What can hang from each mark
J_755: J_59 J_216 J_780
J_340: J_59 J_216 J_780
J_216: J_302 J_755
J_302: J_216
J_824: J_59
J_59: J_755
J_780: J_340 J_755

Each row was made from one small tree. The marks that hang from a mark follow it in brackets, in the order of their numbers. Every link used is in the known rows. Write each row's tree.
Known rows
J_755(J_780(J_340(J_59 J_216))): [ 1.73  0.74 -0.64 -3.26  3.26  2.15  1.31  1.56  1.06  1.62 -0.01  3.41
  0.20  1.89 -2.74 -1.45 -0.25  0.87 -0.60  0.18  1.43 -1.93 -0.05  0.21
 -2.77  2.55]
J_824(J_59): [ 1.69  0.68  0.61 -0.36  0.67 -0.45  0.94  0.86 -0.60  0.21 -0.85  0.80
 -0.51 -0.16  0.47  0.21 -0.44 -0.28 -1.51 -0.49 -1.19 -1.01 -0.74  0.11
 -1.29  1.83]
J_302(J_216): [ 1.18 -0.59 -0.18 -0.38  0.29  1.04 -0.27  1.24  0.85  1.56 -0.54  2.67
 -1.27 -0.92  0.62  0.63  0.18  1.73  0.09  0.59  0.14 -0.22 -0.19 -1.60
 -0.64  1.13]
J_59(J_755(J_780)): [ 3.86  0.78 -1.28 -0.23 -0.01 -1.77  0.50  1.10  1.65 -1.02  0.09  1.31
 -2.83 -2.98  0.89  1.17 -2.26  0.14 -1.10  0.45  1.49  0.98  0.90  1.24
 -1.71  1.81]
J_302(J_216(J_755(J_59 J_780))): [ 3.08  0.64  1.77 -1.74  1.21 -1.66 -1.69  1.23  2.55  0.49  0.80  5.64
 -2.53 -1.87  0.26  0.74 -2.02  1.25  0.20 -0.14  0.90 -0.48 -0.60  1.11
 -1.25  1.79]
J_824(J_59(J_755)): [ 3.70  1.70 -1.04  0.57  0.44 -1.37  1.43  0.33 -0.32 -0.09 -1.23  0.13
 -1.18 -0.82  0.90  0.69 -2.00  0.69 -2.32 -0.20 -0.39  0.15 -0.42 -0.06
 -1.98  1.83]
J_302(J_216(J_755(J_780))): [ 2.15  0.13  1.36 -1.38  1.49  0.17 -0.70  1.13  2.05  0.40  0.92  4.32
 -3.33 -2.16  0.80  0.90 -2.23  1.44 -0.32 -1.08  0.84 -0.42 -0.44  0.45
 -1.03  2.10]
J_340(J_780): [ 1.50 -0.93  0.76 -0.35  0.46  0.15 -0.15 -0.31  0.54 -0.49  0.46  2.07
  0.08 -1.05  2.59 -0.01 -0.58 -1.48  1.21  0.03 -0.01  0.16  1.09  0.90
 -0.67  1.99]
J_755(J_59 J_216): [ 1.93  0.22  0.01 -3.06  0.79 -2.24 -1.82  2.02  0.42 -0.40 -1.66  4.74
  1.01 -0.85  1.39  1.12 -0.75 -0.66  0.38  0.64 -1.27 -0.47  0.81  1.37
 -0.74  0.23]
J_216(J_302 J_755(J_780(J_340(J_59)))): [ 1.95  1.81  0.69 -2.88  4.45  1.34  0.84  0.35  1.13  4.01  1.30  3.88
  0.10  0.77 -1.40 -0.83 -3.17  0.60 -0.54 -1.14  1.12 -0.60  0.65  1.75
 -1.16  2.29]
J_216(J_755): [ 1.90  0.07  0.36 -0.18  1.03 -1.59 -0.15 -0.14  0.86 -0.34  1.02  3.45
 -0.08 -0.08  0.63  1.26 -2.06 -0.40  0.01 -1.86 -0.31 -0.46  0.33  1.22
 -0.66  1.47]
J_755(J_216 J_780): [ 1.27 -0.16  0.31 -3.02  1.76 -0.11 -0.45  2.85  1.29 -1.32 -1.03  3.22
 -2.30 -2.93  1.99  1.14 -1.61 -0.80 -0.42 -0.19 -0.16 -0.50  0.78  1.55
 -0.92  1.47]
J_59(J_755): [ 3.59  0.46 -1.95  0.53 -0.35 -1.80  0.95  0.34  0.53 -0.23 -0.43  1.23
 -0.67 -1.18  0.93  1.08 -1.73  0.60 -0.60  0.41  0.73  0.92  0.92 -0.04
 -1.46  1.37]
J_755(J_59 J_216 J_780(J_340)): [ 2.35  0.26  0.57 -5.13  2.61 -1.06 -0.98  2.94  0.97  1.22 -1.80  5.04
 -1.26 -2.41  0.51  0.97 -1.58  0.47 -0.22  1.16  0.03 -1.04  1.04  2.46
 -1.41  1.19]
J_755(J_59 J_216(J_302) J_780(J_340)): [ 2.48  1.08  0.41 -5.04  3.66 -0.20 -0.58  2.33  0.74  3.64 -1.32  5.10
  0.06 -2.10  0.14 -0.06 -1.69  0.51 -0.05  1.62  0.61  0.30  1.41  3.23
 -0.60  1.17]
J_780(J_755(J_59 J_216)): [ 4.76  0.41  0.83 -2.60  0.49 -0.98  0.84  2.14  1.95  0.29 -1.39  4.74
  0.45 -1.98  2.24  1.54 -1.67  0.79  1.05  0.43 -0.60 -0.69  1.27  1.75
 -1.13  0.48]
J_780(J_340 J_755(J_59)): [ 4.93 -0.16  0.67 -2.61  0.92 -0.21  2.56  1.26  1.59  3.20 -1.17  3.91
  0.43 -0.44 -0.10  1.13 -0.88  2.54  0.80  1.40  0.57 -0.94  1.39  1.64
 -1.48  1.33]
J_340(J_59(J_755(J_216(J_302))) J_780): [ 2.82  2.04 -0.78 -1.47  2.99  1.68  0.19  0.44  0.31  1.03 -0.60  3.20
  1.39  0.25  3.10 -0.88 -3.75  0.01  0.62 -0.06 -0.71  0.89  2.00 -0.11
 -2.12  1.50]
J_216(J_302 J_755(J_59 J_780)): [ 3.34  1.83  1.28 -1.52  2.00 -2.48 -0.96  0.38  1.77  1.54  1.96  4.79
 -0.08 -1.49 -0.29 -0.11 -2.71 -1.09  0.19 -0.55  1.35  0.84  0.48  3.93
 -0.14  1.43]
J_302(J_216(J_755)): [ 1.71  0.03  0.42 -0.47  1.19 -0.10 -0.84  0.30  1.20  0.91  0.35  4.23
 -1.21 -0.54  0.84  1.05 -1.76  1.85 -0.10 -1.22  0.08 -0.42 -0.23 -0.52
 -0.97  1.57]
J_216(J_302 J_755(J_59 J_780(J_340))): [ 3.32  1.52  1.09 -2.97  3.13 -1.53 -0.19  0.11  1.51  3.73  1.33  5.26
  0.05 -1.10 -1.06 -0.28 -2.76  0.18 -0.03 -0.11  1.62  0.40  0.84  3.85
 -0.55  1.99]
J_216(J_302 J_755(J_780)): [ 2.28  1.21  0.78 -0.61  2.29 -0.52  0.07  0.26  1.52  1.51  2.12  3.47
 -0.95 -1.76  0.36  0.10 -3.06 -0.67 -0.17 -1.39  1.22  0.78  0.69  2.89
  0.03  1.86]
J_59(J_755(J_216(J_302) J_780)): [ 3.68  1.70 -1.77 -1.72  2.09 -0.34  0.37  1.67  1.15  0.90 -0.43  2.62
 -1.58 -3.60  2.02  0.94 -3.35  0.16 -0.94  0.14  0.81  1.94  1.43  1.72
 -1.12  1.19]

Write each row's tree
[ 0.93  0.67  0.23 -5.34  3.97  1.95  0.28  3.04  0.56  1.33 -1.88  4.05
 -1.14 -0.08  0.52  0.21 -1.81  0.93 -0.62  0.11 -0.23 -2.20  0.92  0.18
 -2.11  1.97]  J_755(J_216 J_780(J_340(J_59)))
[ 2.46  1.82 -0.14 -0.37  3.83  2.26  0.28 -1.55  0.64  1.31  2.35  5.01
  4.16  3.41 -0.67 -2.70 -2.19 -1.09  1.20 -2.22  0.51 -0.02  0.13  1.11
 -1.86  2.68]  J_340(J_59 J_216(J_302 J_755) J_780)
[ 1.42  0.69 -0.13 -2.90  2.79  0.94 -0.35  2.40  0.86  1.06 -0.28  3.19
 -0.77 -2.95  1.81  0.57 -2.02 -0.88 -0.16 -0.18  0.20  0.74  1.15  2.09
  0.07  1.06]  J_755(J_216(J_302) J_780)
[ 3.28  1.58 -1.19 -0.64  1.53 -1.02  0.98  1.27 -0.75 -0.57 -2.07  1.37
 -0.99 -1.76  1.91  1.26 -3.05  0.64 -2.31 -0.55 -1.48  0.27 -0.25  0.16
 -1.98  1.52]  J_824(J_59(J_755(J_216)))
[ 4.86  1.07  0.50 -2.48  1.45 -0.06  1.52  1.88  1.52  2.38 -1.06  4.77
  1.55 -2.30  1.79  1.01 -1.99  0.79  1.31  0.59 -0.07  0.39  1.75  2.56
 -0.29  0.25]  J_780(J_755(J_59 J_216(J_302)))
[ 1.12  0.44  0.59 -3.48  2.60  1.45  0.98  1.91  0.88  2.10 -0.59  2.68
 -1.39  0.81 -1.03 -0.35 -0.94  0.94 -0.59  0.40  0.84 -2.14  0.77 -0.21
 -2.08  2.42]  J_755(J_780(J_340(J_59)))
[ 2.63  1.37  0.69 -3.69  2.34 -1.14 -1.31  2.73  1.32  1.41 -0.68  4.63
  0.02 -2.74  1.36  0.08 -1.69 -1.02  0.04  0.99  0.27  0.74  1.27  3.34
 -0.09  0.57]  J_755(J_59 J_216(J_302) J_780)
[ 2.46  0.21 -1.08 -2.40  3.19  1.96  1.46  0.83  0.85  2.90  0.57  3.06
  0.54 -0.07 -2.30 -1.10 -0.32  0.67 -0.40  0.58  2.41  0.21  0.38  1.70
 -1.05  2.37]  J_755(J_780(J_340(J_216(J_302))))
[ 3.20  0.83 -1.19 -1.91  3.59 -0.12  0.45 -0.87  0.37  4.02  0.97  5.78
  3.76  2.24 -2.82 -0.77 -1.16  1.12  0.09 -0.47  1.17  0.22 -0.07  2.53
 -1.14  1.79]  J_780(J_340(J_216(J_302 J_755(J_59))))
[ 4.13  1.91  0.00 -0.09  0.82 -1.23  1.31  1.19  0.41 -0.83 -0.62  0.24
 -2.99 -2.53  0.65  0.53 -2.56  0.45 -2.44 -0.16  0.35  0.14 -0.37  0.96
 -2.29  2.52]  J_824(J_59(J_755(J_780)))
[ 3.23  0.80  1.82 -1.84  0.81 -3.53 -1.08  0.96  1.93 -1.11  1.35  4.93
 -1.54 -1.41  0.16  0.75 -2.30 -0.92  0.26 -0.83  0.85 -0.42  0.18  3.11
 -1.09  1.78]  J_216(J_755(J_59 J_780))
[ 3.79  2.72 -0.67 -1.26  2.63 -0.12  1.08  1.64 -0.12  0.65 -1.25  1.40
 -1.96 -3.08  1.62  0.40 -3.58  0.50 -2.50 -0.21 -0.26  0.97 -0.02  1.57
 -1.47  1.83]  J_824(J_59(J_755(J_216(J_302) J_780)))
[ 2.27  2.59 -0.62 -1.31  3.93  1.28  0.63  0.27  1.34  1.11  2.15  4.87
  2.24  2.82 -2.79 -2.33 -2.37 -0.56 -0.30 -2.18  1.56 -0.61 -0.48  1.30
 -2.07  2.47]  J_340(J_59 J_216(J_302 J_755(J_780)))
[ 5.11 -0.19  2.19 -0.72 -0.44 -0.51  1.33  0.23  2.11  0.17  0.23  3.65
 -0.19 -2.03  3.07  0.32 -1.58 -0.38  2.25  0.71  0.40  0.00  1.74  2.17
 -1.21  1.73]  J_340(J_780(J_755(J_59)))
[ 4.02  2.45 -2.08  0.24  2.89  2.17  1.39 -1.24  0.65  1.54  0.97  3.00
  3.61  2.49 -0.30 -2.83 -1.95  0.06  0.59 -0.31  1.26  1.49  0.98 -0.01
 -2.71  2.28]  J_340(J_59(J_755) J_216(J_302) J_780)
[ 3.34  1.36 -2.51 -0.97  1.68 -0.21  0.37  0.84  0.17  1.42 -1.21  2.48
  0.80 -1.89  1.74  1.02 -2.89  0.52 -0.58  0.08 -0.11  2.08  1.65  0.84
 -0.66  0.41]  J_59(J_755(J_216(J_302)))
[ 4.07  1.74 -0.40 -1.41  1.80 -0.36  2.32  1.15  0.11  1.14 -1.16  0.59
 -2.97 -1.82  0.17  0.59 -2.62  1.74 -2.80  0.41  0.56 -0.19 -0.24  0.98
 -2.66  2.81]  J_824(J_59(J_755(J_780(J_340))))
[ 4.35  0.66 -2.65 -1.46  1.74 -0.08  2.08  0.76  1.33  0.60  0.01  2.38
 -1.10 -0.78 -1.41  0.08 -1.76  1.66 -1.21  0.70  2.34  0.59  0.47  1.00
 -2.59  2.52]  J_59(J_755(J_780(J_340(J_216))))
[ 2.92  1.20 -0.90 -0.64  2.89  0.25  0.54 -0.20  1.31  0.62  2.75  4.38
  1.27  0.05 -1.61 -1.01 -2.11 -0.70 -0.44 -1.86  1.86  0.80 -0.44  2.78
 -0.93  2.27]  J_340(J_216(J_302 J_755(J_780)))
[ 1.99  1.01 -0.13 -2.85  1.87 -1.42 -1.51  1.59  0.07  2.30 -1.28  4.83
  2.44 -0.99  1.22  0.42 -1.08 -0.65  0.38  0.90 -0.82  0.66  1.26  2.07
  0.04 -0.07]  J_755(J_59 J_216(J_302))
[ 1.69  0.93  1.22 -3.17  3.41  1.65 -0.15  1.18  1.68  2.59  0.25  4.95
 -2.48  0.46 -0.68  0.00 -2.09  2.98 -0.66 -0.74  0.71 -1.91 -0.36 -0.93
 -2.19  2.56]  J_302(J_216(J_755(J_780(J_340(J_59)))))
[ 3.19  1.48 -3.22 -1.87  2.91  1.54  2.30  0.19  0.00  2.32 -0.93  3.15
  2.36  3.55 -3.02 -1.08 -0.87  2.30 -0.81  0.31  1.04 -0.85  0.24 -1.31
 -3.38  2.29]  J_780(J_340(J_59(J_755) J_216))
[ 3.16  0.39  1.49 -3.07  2.17 -0.69 -0.92  1.01  1.96  2.47  0.18  5.73
 -2.21 -1.30 -0.30  0.85 -1.94  2.68 -0.09  0.36  1.28 -0.81 -0.50  1.11
 -1.48  2.22]  J_302(J_216(J_755(J_59 J_780(J_340))))
[ 3.56  0.33  0.20 -2.99  1.96  2.77  4.00  1.39  1.03  3.48 -1.43  2.92
  0.52  1.63 -0.46  0.19 -1.46  2.85  0.47  0.25  0.31 -2.15  1.46 -0.86
 -2.18  1.90]  J_780(J_340(J_59) J_755)
[ 2.42  1.87 -2.10 -3.14  4.02  2.03  1.44  1.07 -0.36  4.35 -2.11  3.23
  1.90  1.67 -0.28 -0.19 -2.77  2.33 -0.91  0.51 -0.17  0.08  1.47 -0.72
 -1.96  1.10]  J_780(J_340(J_59(J_755(J_216(J_302)))))
[ 2.94  1.35  0.42 -0.92  1.71 -2.54 -1.05 -0.46  0.77  2.38  1.38  4.66
  2.13  0.18 -0.21 -0.03 -2.32 -0.67  0.45 -0.75  0.37  0.80  0.63  2.93
  0.25  0.95]  J_216(J_302 J_755(J_59))
[ 3.34  0.93 -0.41 -3.22  2.99 -0.15  0.42  0.86  1.22  3.37  0.50  4.46
  1.33  0.00 -2.84 -1.55 -0.23  0.32 -0.05  1.50  2.40  0.13  0.36  3.00
 -1.31  2.20]  J_755(J_59 J_780(J_340(J_216(J_302))))
[ 1.77  0.61 -0.23 -0.92  2.18  2.21  0.40 -0.38  0.51 -0.60  1.02  3.48
  3.03  3.18 -0.62 -2.40  0.05 -1.08  1.21 -0.88  0.31 -0.94  0.09 -0.67
 -2.72  2.73]  J_340(J_59 J_216 J_780)
[ 4.91  0.72  0.38 -4.10  2.81  1.22  2.41  1.96  0.92  5.18 -1.82  4.95
  1.78 -1.27  0.70  0.98 -2.19  2.51  0.92  1.34  0.17 -0.14  1.94  2.33
 -0.59  0.79]  J_780(J_340 J_755(J_59 J_216(J_302)))
[ 2.78  0.19  0.93 -3.51  1.33 -1.70 -0.10  1.82  1.15  1.85 -0.51  3.80
 -1.40 -1.43 -0.78  0.39 -0.32  0.52 -0.09  1.76  1.23 -1.05  0.67  2.15
 -1.32  1.95]  J_755(J_59 J_780(J_340))
[ 1.42  0.40 -0.27 -4.24  4.18  2.10  0.47  2.19  0.41  3.41 -1.11  3.58
 -0.43 -2.40  0.74  0.42 -2.07  0.74 -0.69  0.54  0.50  0.47  1.35  2.19
 -0.38  1.37]  J_755(J_216(J_302) J_780(J_340))
[ 2.50  0.41 -1.84 -1.36  3.75  1.45  1.47 -1.20 -0.11  4.05  1.22  4.50
  3.30  1.98 -2.49 -0.68 -1.42  1.33 -0.24 -1.27  1.19  0.34  0.19  1.77
 -0.92  2.03]  J_780(J_340(J_216(J_302 J_755)))
[ 1.35  0.46 -1.63 -2.54  3.19  2.55  1.40  0.41 -0.28  2.76 -0.68  3.58
  3.21  4.28 -3.19 -1.49  0.39  1.60 -0.19 -0.10  0.50 -2.20 -0.02 -1.28
 -2.61  2.26]  J_780(J_340(J_59 J_216))
[ 4.91  0.53  1.66 -2.00  1.63  0.58  1.16  0.76  1.67  1.52 -0.17  4.64
  1.39 -2.57  3.72  0.28 -2.44 -0.37  2.06  0.57 -0.35  0.84  2.00  2.75
 -0.56  1.15]  J_340(J_780(J_755(J_59 J_216(J_302))))
[ 2.22  0.49  1.04 -3.72  1.20 -2.27 -2.12  2.95  1.64 -1.15 -1.16  4.90
 -1.65 -2.79  1.72  1.00 -1.57 -0.98  0.01  0.75 -0.13 -0.48  0.63  2.53
 -1.14  0.73]  J_755(J_59 J_216 J_780)
[ 3.85  0.46 -0.07 -1.78  1.82  2.04  2.54  1.80  1.05  2.07 -0.89  3.26
  0.74 -2.14  2.33  0.93 -2.30  1.00  0.73 -0.31 -0.18  0.46  1.97  1.53
 -0.05  0.67]  J_780(J_755(J_216(J_302)))
[ 3.85  1.77 -0.42 -2.75  2.87  0.02  1.41  1.92 -0.24  0.60 -2.12  1.58
 -2.64 -2.64  1.04  1.34 -3.50  1.88 -2.79  0.11 -0.29 -0.24  0.09  1.14
 -2.62  2.40]  J_824(J_59(J_755(J_216 J_780(J_340))))
[ 1.03  1.39  0.05 -5.04  4.99  2.91  0.80  2.56  0.38  3.66 -1.37  3.90
 -0.17 -0.09  0.12 -0.77 -2.41  0.96 -0.61  0.16 -0.02 -0.80  1.39  0.98
 -1.16  1.61]  J_755(J_216(J_302) J_780(J_340(J_59)))
[ 2.86  2.73 -1.25 -2.41  3.11  0.56  0.59  2.12  1.09  1.19 -0.98  2.83
 -0.41 -0.64  0.99 -0.30 -3.40  0.44 -1.02  0.13  0.26  0.39  1.40  0.02
 -1.96  1.10]  J_340(J_59(J_755(J_216(J_302) J_780)))
[ 3.99  0.66 -1.01 -2.64  2.79  3.42  4.14  0.95  1.10  3.05 -0.74  3.66
  2.37  3.12 -2.38 -0.84 -0.68  2.95  0.59 -0.33  0.86 -2.16  0.64 -0.68
 -2.97  2.28]  J_780(J_340(J_59 J_216) J_755)
[ 3.44  0.26 -0.22 -3.69  2.06 -1.14  0.04  1.38  1.38  1.65  0.17  4.52
  0.24  0.01 -2.39 -0.86  0.09  0.39 -0.04  1.14  2.16 -0.88  0.01  2.43
 -2.21  2.33]  J_755(J_59 J_780(J_340(J_216)))
[ 3.59  1.98 -0.34 -1.61  1.80 -0.84  0.95  2.30  0.16 -1.51 -1.37  1.44
 -3.02 -3.13  1.96  1.16 -3.31  0.43 -2.63 -0.29 -0.68  0.13 -0.41  1.09
 -2.25  1.98]  J_824(J_59(J_755(J_216 J_780)))
[ 3.39  1.96 -3.24 -0.24  1.51  0.33  1.29  0.23  0.60 -0.27 -0.16  2.88
  2.52  3.16 -2.05 -1.29 -0.77  0.70 -0.66 -0.57  0.92 -0.48  0.01 -1.48
 -3.28  1.90]  J_340(J_59(J_755) J_216)
[ 3.79  1.77  0.11 -1.20  2.62 -1.51 -0.37 -0.01  1.71  0.88  2.80  5.63
  2.06  0.08 -1.81 -1.18 -1.60 -0.90  0.15 -1.01  2.02  0.89 -0.46  3.66
 -0.97  1.99]  J_340(J_216(J_302 J_755(J_59 J_780)))
[ 5.59  0.76 -0.99 -2.03  2.38  1.74  3.26  0.36  1.28  5.18 -0.08  4.76
  3.39  1.04 -2.37 -0.74 -0.48  2.49  1.01  1.18  1.83  0.12  0.91  2.28
 -1.41  1.69]  J_780(J_340(J_216(J_302)) J_755(J_59))
[ 3.49  0.60 -1.73 -3.06  2.45 -0.20  0.99  1.93  1.00  0.63 -1.75  2.99
 -2.47 -2.74  1.44  1.31 -3.19  1.68 -1.40  0.57  0.47  0.31  1.32  1.20
 -2.05  1.50]  J_59(J_755(J_216 J_780(J_340)))
[ 4.44  1.88 -1.43 -1.07  2.37  0.19  2.45  0.73 -0.05  0.57 -0.54  1.31
 -1.35 -0.78 -1.19 -0.41 -2.18  1.73 -2.60 -0.06  1.38 -0.07 -1.10  1.20
 -3.16  3.13]  J_824(J_59(J_755(J_780(J_340(J_216)))))
[ 3.64  0.90 -1.61 -1.60  1.26 -1.31 -0.27  2.12  1.53 -1.66 -0.98  2.58
 -2.55 -3.55  2.30  1.50 -3.10  0.34 -1.08  0.09  0.43  1.10  1.31  1.12
 -1.84  1.35]  J_59(J_755(J_216 J_780))
